What can hang from each mark
q_138: q_128 q_431
q_883: q_99 q_361
q_526: q_883
q_476: q_684
q_684: q_476 q_526
q_80: q_361 q_823
q_823: q_80
q_128: q_138 q_361 q_431
q_431: q_138
q_99: q_476
q_361: q_128 q_883

Every row comes from one small tree of marks. The marks that hang from a mark follow it in brackets, in the order of their numbers. Every link used is in the known rows. Which tree was each row made from?
(in the rows, 128 means zero)
Known rows
q_128[q_361 q_431]: [ 92 111 135 124 121 115 125 122 198 126 130 142 127 134 127 119 115 120
  92 147 126 124 115 129 110 128 117 125 134 128 161 124 118 125 136  59
 126 128 136 119 115 134 125 108 118 121 128 109 132 126 122 121]
q_684[q_476 q_526[q_883[q_99]]]: [201 135 134 128 109 141 136 106 117  58  79 103 121 158 138 139 121 205
 128 166 130  96 161 124  89 123 122 129 113 141 179 136 172 114 144  89
 115 246  69 138  96 114  71 134 120 142 135 114 159 149  93 128]
q_361[q_128[q_431]]: [115 112 138 112 120 102 121 124 170 118 129 134 125 121 128 137 115 124
 110 156 129 118 122 126 124 113 127 108 131 135 128 124 118 127 124  58
 132 135 121 132 111 135 124 118 123 122 129 103 131 128 101  87]
q_526[q_883[q_99 q_361[q_128[q_431]]]]: [143 113 145 112 123 114 126 112 156  88 126 128 121 129 131 145 106 141
 108 157 127 125 142 126 145 119 140 111 115 119 129 146 160 109 132  56
 131 194  83 146  94 126 104 131 115 142 135 106 150 132  78  89]
q_823[q_80[q_361[q_128]]]: [149 130 125 111 124 112 122 132 115 121 119 123 136  90  80 106 130 114
 128 157 123 122 107 129 167 129  98 104 121 108 184 125 119 126 127  93
 119 181 140 131 105 134 138 122 120 140 147  95 129 124 103 105]
q_476[q_684]: [137 131 129 127 118 131 135 129 127 116 115 126 128 134 125 132 130 113
 128 152 130 108 126 120  86 125 130 131 126 131 137 129 136 123 128 120
 129 161 145 130 128 127 122 133 125 127 127 135 132 148 122 129]
q_883[q_99 q_361]: [134 128 125 126 135 135 131 119 123 124 136 130 127 127 129 134 121 141
 123 127 127 135 129 124 157 132 133 133 120 121 113 150 152 116 133 133
 134 150  75 140 118 122 125 137 121 148 134 139 134 128 112 134]
q_361[q_128[q_138] q_883]: [107 112 133  96 124 107 123 125 157 118 130 139 118 133 130 121 107 120
 120 151 135 117 114 124 122 116 124 112 115 138 117 120 131 126 120  77
 133 126 128 136 151 138 128 129 129 132 130 100 138 135 106 101]
q_526[q_883[q_361[q_128[q_138 q_431]]]]: [119  95 160 114 131  92 121 120 181  96 128 141 115 126 124 149  88 110
 105 157 127 119 127 124 148 121 146 105 119 114 112 132 138 113 129  12
 129 159 125 138 101 134 121 131 118 129 137  82 156 134  94  75]
q_138[q_431]: [ 98 115 136 126 126 104 125 127 158 143 130 132 127 134 126 139 104 125
 122 130 131 125 123 128 116 126 123 124 131 132 122 126 103 127 128  80
 132 126 121 127 124 131 126 121 126 124 124 120 134 128 130 113]
q_361[q_128[q_431[q_138]]]: [111  98 149 109 116  94 117 123 200 117 128 143 121 130 126 140  84 110
 107 156 127 118 119 129 120 116 136 104 135 137 126 122 114 126 123  12
 141 132 126 131 106 139 119 123 119 119 120  82 141 129  98  72]
q_99[q_476[q_684[q_526[q_883]]]]: [196 141 136 127 108 135 141 113 116  76  77 110 128 158 133 144 127 111
 117 179 135  72 140 118  51 123 126 130 113 140 174 123 152 110 139  94
 110 248 137 129 108 113  91 137 123 133 127 131 156 173 106 130]
q_476[q_684[q_526[q_883]]]: [186 136 139 131 108 131 141 109 115  74  83 115 125 147 133 142 129 138
 130 164 134  72 147 114  60 125 124 132 114 134 172 119 152 110 135 103
 121 221 163 128 119 122 105 132 126 131 132 121 156 164 116 127]
q_99[q_476]: [139 134 124 124 128 134 127 134 128 131 120 121 131 138 129 130 127 104
 114 145 131 127 121 130 119 125 130 127 124 132 130 132 129 130 133 118
 116 156 100 129 118 120 114 132 126 130 121 138 128 138 119 130]
q_361[q_883]: [119 128 120 110 133 133 130 127 120 129 130 134 127 138 133 120 122 126
 135 119 138 126 121 127 121 132 116 131 118 133 114 123 129 127 122 147
 128 119 121 130 169 131 132 126 130 137 130 133 134 135 135 139]
q_138[q_128[q_361] q_431]: [ 53 105 147 122 120  76 120 123 228 161 131 144 126 143 127 123  94 121
  80 140 126 119 112 129 100 128 117 117 138 134 164 124  87 127 135  24
 143 134 135 119 109 135 111 101 129 117 123  90 137 124 130 111]
q_80[q_361[q_128] q_823]: [146 128 130 124 121 113 122 138 112 127 122 124 128 102  77 107 128 110
 127 156 120 119  97 125 167 127  88 100 123 110 177 129 122 126 129  97
 115 174 139 128 106 128 133 121 124 137 136  94 127 125 109 101]
q_823[q_80[q_361[q_883[q_99]]]]: [136 128 106 103 120 143 128 124 101 117 119 120 134 119  84 102 114 136
 143 151 137 129 109 129 147 143  81 120 108 115 181 136 133 122 134 128
 116 198  96 136 146 132 128 125 115 163 149 126 141 131 111 144]
q_476[q_684[q_526[q_883[q_99 q_361]]]]: [191 138 135 128 115 139 144  99 110  69  90 116 123 146 133 147 120 149
 123 161 130  80 150 111  88 130 128 136 107 126 158 141 176  97 139 109
 128 241 110 140 111 115 100 140 118 151 138 134 162 163 100 133]
q_526[q_883]: [151 129 140 131 124 132 131 125 118 103 118 121 126 137 130 132 128 130
 131 130 129 126 146 131 119 132 136 127 121 122 142 128 145 124 131 119
 122 164 143 129 120 125 112 131 128 128 130 119 141 133 121 124]
q_128[q_361[q_883] q_431[q_138]]: [ 79  99 135 103 121 113 122 122 221 126 132 156 121 155 130 115  80 103
  96 139 135 120 107 131 100 136 112 123 127 136 146 117 114 125 129  31
 135 118 132 122 150 140 124 110 117 126 121  96 147 135 127 120]
q_361[q_128 q_883]: [128 131 124  96 127 120 127 127 130 122 130 135 126 130 136 118 130 125
 123 135 135 121 121 125 128 119 118 118 116 138 119 122 134 127 118 124
 131 127 123 135 155 132 128 125 133 135 130 117 130 134 113 114]
q_361[q_883[q_99]]: [123 129 114 107 120 143 132 118 124 119 126 126 125 147 135 120 119 149
 133 138 136 130 130 127 114 129 115 130 113 140 128 136 146 123 127 141
 129 155  85 139 156 127 116 130 124 147 128 142 136 133 112 142]
q_883[q_361]: [130 129 129 129 146 126 129 129 121 133 137 139 129 119 130 132 124 117
 123 108 127 132 121 125 165 135 134 132 124 113  99 138 134 120 128 138
 132 116 110 132 133 125 142 134 127 139 137 133 131 129 134 133]
q_476[q_684[q_526]]: [162 136 128 128 112 125 138 111 124 100  93 123 126 139 129 138 129 135
 126 160 133  76 129 111  67 123 115 134 122 139 159 120 135 113 131 113
 127 182 148 127 125 123 119 128 126 130 131 130 142 159 122 129]
q_99[q_476[q_684]]: [147 136 125 125 118 135 134 133 127 118 108 120 133 144 127 134 130  89
 116 169 132 107 119 123  77 121 132 128 123 136 140 132 135 127 132 111
 116 189 117 132 117 120 109 138 123 132 122 146 133 157 114 131]
q_823[q_80]: [129 128 122 123 130 126 128 132 129 126 128 127 136 111  90 121 126 123
 128 132 128 129 117 126 139 136 111 124 125 112 151 122 121 129 128 128
 115 160 136 134 122 131 137 126 126 128 142 121 132 126 128 132]
q_684[q_476 q_526]: [174 133 127 127 124 127 132 119 125  93  93 120 124 142 135 136 124 178
 125 143 131  95 135 120 104 120 117 131 125 138 151 124 137 120 137 105
 117 176  89 128 119 118 104 126 128 130 136 117 143 146 121 130]
q_80[q_361[q_883]]: [131 128 118 112 130 134 127 130  97 132 123 129 127 129 122 107 118 116
 145 129 136 126 112 131 144 138  99 125 115 123 141 129 124 126 127 134
 126 131 125 123 164 130 138 123 124 150 134 125 135 133 135 138]
q_431[q_138[q_128[q_361[q_883]]]]: [ 70 105 141 106 122  99 122 124 218 145 131 154 121 161 131 105  82 104
  88 128 130 119 107 129 101 136 117 122 126 139 155 118 107 126 128  46
 148 124 140 123 149 139 113 110 131 129 119  86 146 134 133 122]
q_138[q_128]: [ 98 115 138 125 125 102 124 127 160 145 128 132 128 138 126 131 109 126
 114 132 129 125 121 129 121 127 130 119 131 129 133 127 107 130 128  95
 141 133 129 130 122 131 116 120 134 125 126 110 133 127 128 117]

Which tree is each row?
[191 136 134 128  99 140 143  99 116  64  81 108 123 155 133 142 124 163
 129 181 132  75 156 114  51 124 123 132 110 140 186 131 170 106 140  96
 123 252 128 135 105 117  86 136 119 141 131 128 157 163  93 127] : q_476[q_684[q_526[q_883[q_99]]]]
[119 112 132  98 122 108 121 126 133 120 123 134 117 125 118 108 104 113
 131 161 134 117 104 129 145 122 109 105 113 131 145 127 125 125 124  64
 131 137 132 129 147 137 130 126 123 144 133  90 140 134 106 100] : q_80[q_361[q_128[q_138] q_883]]
[193 140 130 125 125 142 138 105 114  84  94 112 127 151 137 144 116 141
 112 155 132  98 143 121 121 132 127 133 106 128 150 144 171 101 145 105
 116 238  68 139 100 106  93 139 119 153 132 136 157 155  97 133] : q_684[q_526[q_883[q_99[q_476] q_361]]]
[136 128 122 105 125 117 123 138 105 128 127 130 128 113  80 100 122 106
 133 148 130 119  91 122 162 131  75 104 112 115 160 125 124 126 123 116
 115 167 133 132 146 131 138 119 126 147 139 102 133 132 117 114] : q_80[q_361[q_128 q_883] q_823]
[196 135 139 130 119 132 137 116 116  66  83 112 122 151 138 140 125 180
 130 147 132  93 153 123  96 125 125 129 117 132 165 123 154 116 140  96
 112 211 104 130 110 116  89 130 128 130 136 107 158 151 114 129] : q_684[q_476 q_526[q_883]]
[142 130 128 112 130 121 125 118 133 116 135 129 125 117 131 130 127 141
 111 142 122 129 130 121 163 119 135 119 119 125 120 149 158 115 128 110
 138 157  77 146 105 124 122 135 123 146 132 125 131 126  90 109] : q_883[q_99 q_361[q_128]]
[ 63  99 146 124 119  92 120 122 223 141 130 144 120 140 122 123  90 115
  89 154 126 121 112 128 103 128 121 119 133 132 158 122 105 125 136   9
 132 126 140 119 111 137 122 114 118 117 126  92 141 128 123 108] : q_128[q_138[q_431] q_361]
[ 97 119 117  99 112 135 126 117 195 120 123 134 128 163 135 115 105 117
  84 176 136 123 111 129  86 126 104 124 118 145 166 136 138 123 141  60
 117 182  66 132 132 125  96 115 113 142 122 133 140 142  98 137] : q_128[q_361[q_883[q_99[q_476]]] q_431]
[143 138 111 104 112 151 137 124 122 111 107 118 129 163 131 128 121 109
 120 179 140 107 122 121  64 122 118 131 108 149 142 140 154 121 133 124
 119 214  75 142 146 119  95 139 118 153 121 160 141 163  99 146] : q_361[q_883[q_99[q_476[q_684]]]]
[131 128 112 106 131 132 128 133  98 129 122 130 137 111  84 101 117 110
 145 132 137 126 101 130 156 145  81 120 112 108 165 123 115 126 128 133
 115 165 132 129 158 134 145 120 120 152 148 118 139 133 135 142] : q_823[q_80[q_361[q_883]]]
[ 81  99 135  90 112  94 121 113 190 123 127 135 115 147 127 133  80 142
 113 174 137 117 118 124 102 114 119 105 115 151 127 131 125 122 127  23
 139 157  84 142 133 138 107 127 118 138 127  99 147 134  86  88] : q_361[q_128[q_138[q_431]] q_883[q_99]]
[176 136 137 113 129 131 129 119 123  94 117 117 127 135 135 137 127 121
 102 162 124 125 141 127 145 118 146 115 108 124 135 153 177 112 135  92
 120 224  66 148  89 113  92 144 121 150 128 124 145 142  75 108] : q_526[q_883[q_99[q_476] q_361[q_128]]]
[187 137 140 130 126 128 143 110 108  80  94 125 126 138 133 146 124 126
 126 141 131  77 141 111  96 133 128 138 111 118 142 129 160 100 133 115
 125 208 145 131 123 118 118 135 126 141 139 126 159 163 121 132] : q_476[q_684[q_526[q_883[q_361]]]]
[ 60 100 145 120 117  89 120 122 228 143 129 146 127 144 125 122  96 119
  80 151 125 119 112 130 104 126 117 116 137 130 165 123  96 127 136  25
 140 134 136 122 109 136 112  99 124 119 125  91 136 126 123 110] : q_138[q_128[q_361 q_431]]
[ 55  99 137 105 124  97 122 121 215 141 133 152 117 152 127 115  86 113
  95 146 135 119 105 127  96 132 109 122 123 137 144 118 106 125 131  27
 132 116 131 121 151 141 125 111 121 125 127  98 145 134 130 120] : q_128[q_138[q_431] q_361[q_883]]
[152 138 118 122 107 145 135 124 129 108 104 111 131 153 129 135 125 114
 113 187 128 108 128 121  68 118 132 128 119 144 155 147 152 123 139 103
 121 224  82 140 104 116  90 142 116 142 119 153 135 155  91 133] : q_883[q_99[q_476[q_684]]]
[ 88 113 122 102 115 133 127 113 193 118 130 138 125 154 134 113 105 142
  97 158 134 125 117 127  96 129 104 126 120 141 161 132 137 123 135  70
 128 154  93 129 142 134 109 110 115 139 129 122 138 133 109 134] : q_128[q_361[q_883[q_99]] q_431]
[166 132 139 117 128 126 130 115 122  92 125 122 123 126 134 135 127 145
 115 145 122 128 147 124 156 121 144 117 111 121 134 150 175 111 130 102
 132 194  92 146  99 122 105 139 123 147 134 116 144 133  84 107] : q_526[q_883[q_99 q_361[q_128]]]
[117 111 131 105 121 107 120 135 131 125 126 135 119 119  76 105  98 100
 128 164 131 115  83 122 157 129  82  97 112 117 161 122 121 125 126  67
 117 165 137 133 143 136 136 123 121 145 138  84 140 133 110  98] : q_80[q_361[q_128[q_138] q_883] q_823]
[126 111 137 114 116 102 118 126 146 120 120 129 127 110 116 123 111 116
 119 166 128 119 111 131 147 119 112 101 129 126 156 129 111 125 128  45
 130 147 124 125 106 134 128 116 116 136 132  94 133 127 100  85] : q_80[q_361[q_128[q_431]]]
[178 139 131 125 121 148 139 120 112  90 104 114 129 152 129 143 122 104
 113 171 130 110 140 120  97 129 145 131 109 124 141 155 176 108 141 106
 118 249  79 146 101 112  91 149 116 154 127 150 152 162  91 135] : q_526[q_883[q_99[q_476[q_684]] q_361]]
[ 73  93 144 121 117 104 120 120 225 123 130 147 118 139 122 123  92 116
  87 165 126 119 109 127 105 127 123 117 133 130 160 124 116 125 138   9
 129 126 140 121 110 141 123 112 114 117 127  92 139 129 115 107] : q_128[q_138 q_361 q_431]
[ 84  99 130 101 111 123 123 112 224 117 128 146 120 163 133 114  76 127
  92 157 133 123 116 129  92 134 111 123 122 144 160 130 133 122 134  24
 137 151  96 129 136 138 105 115 110 137 121 103 148 135 105 120] : q_128[q_361[q_883[q_99]] q_431[q_138]]
[116 112 138 111 138  99 121 124 162 124 138 145 125 113 127 141 110 114
 105 136 127 123 116 123 161 119 132 113 128 118  99 135 125 117 125  70
 135 124 104 137 116 131 137 122 122 133 135 108 135 127 106  92] : q_883[q_361[q_128[q_431]]]
[132 128 112 115 119 144 128 130  98 125 121 121 127 130  81 102 109 130
 141 150 132 126  99 125 147 143  72 118 110 118 172 139 136 123 135 132
 115 193  96 135 147 127 123 125 117 162 137 124 137 132 117 139] : q_80[q_361[q_883[q_99]] q_823]
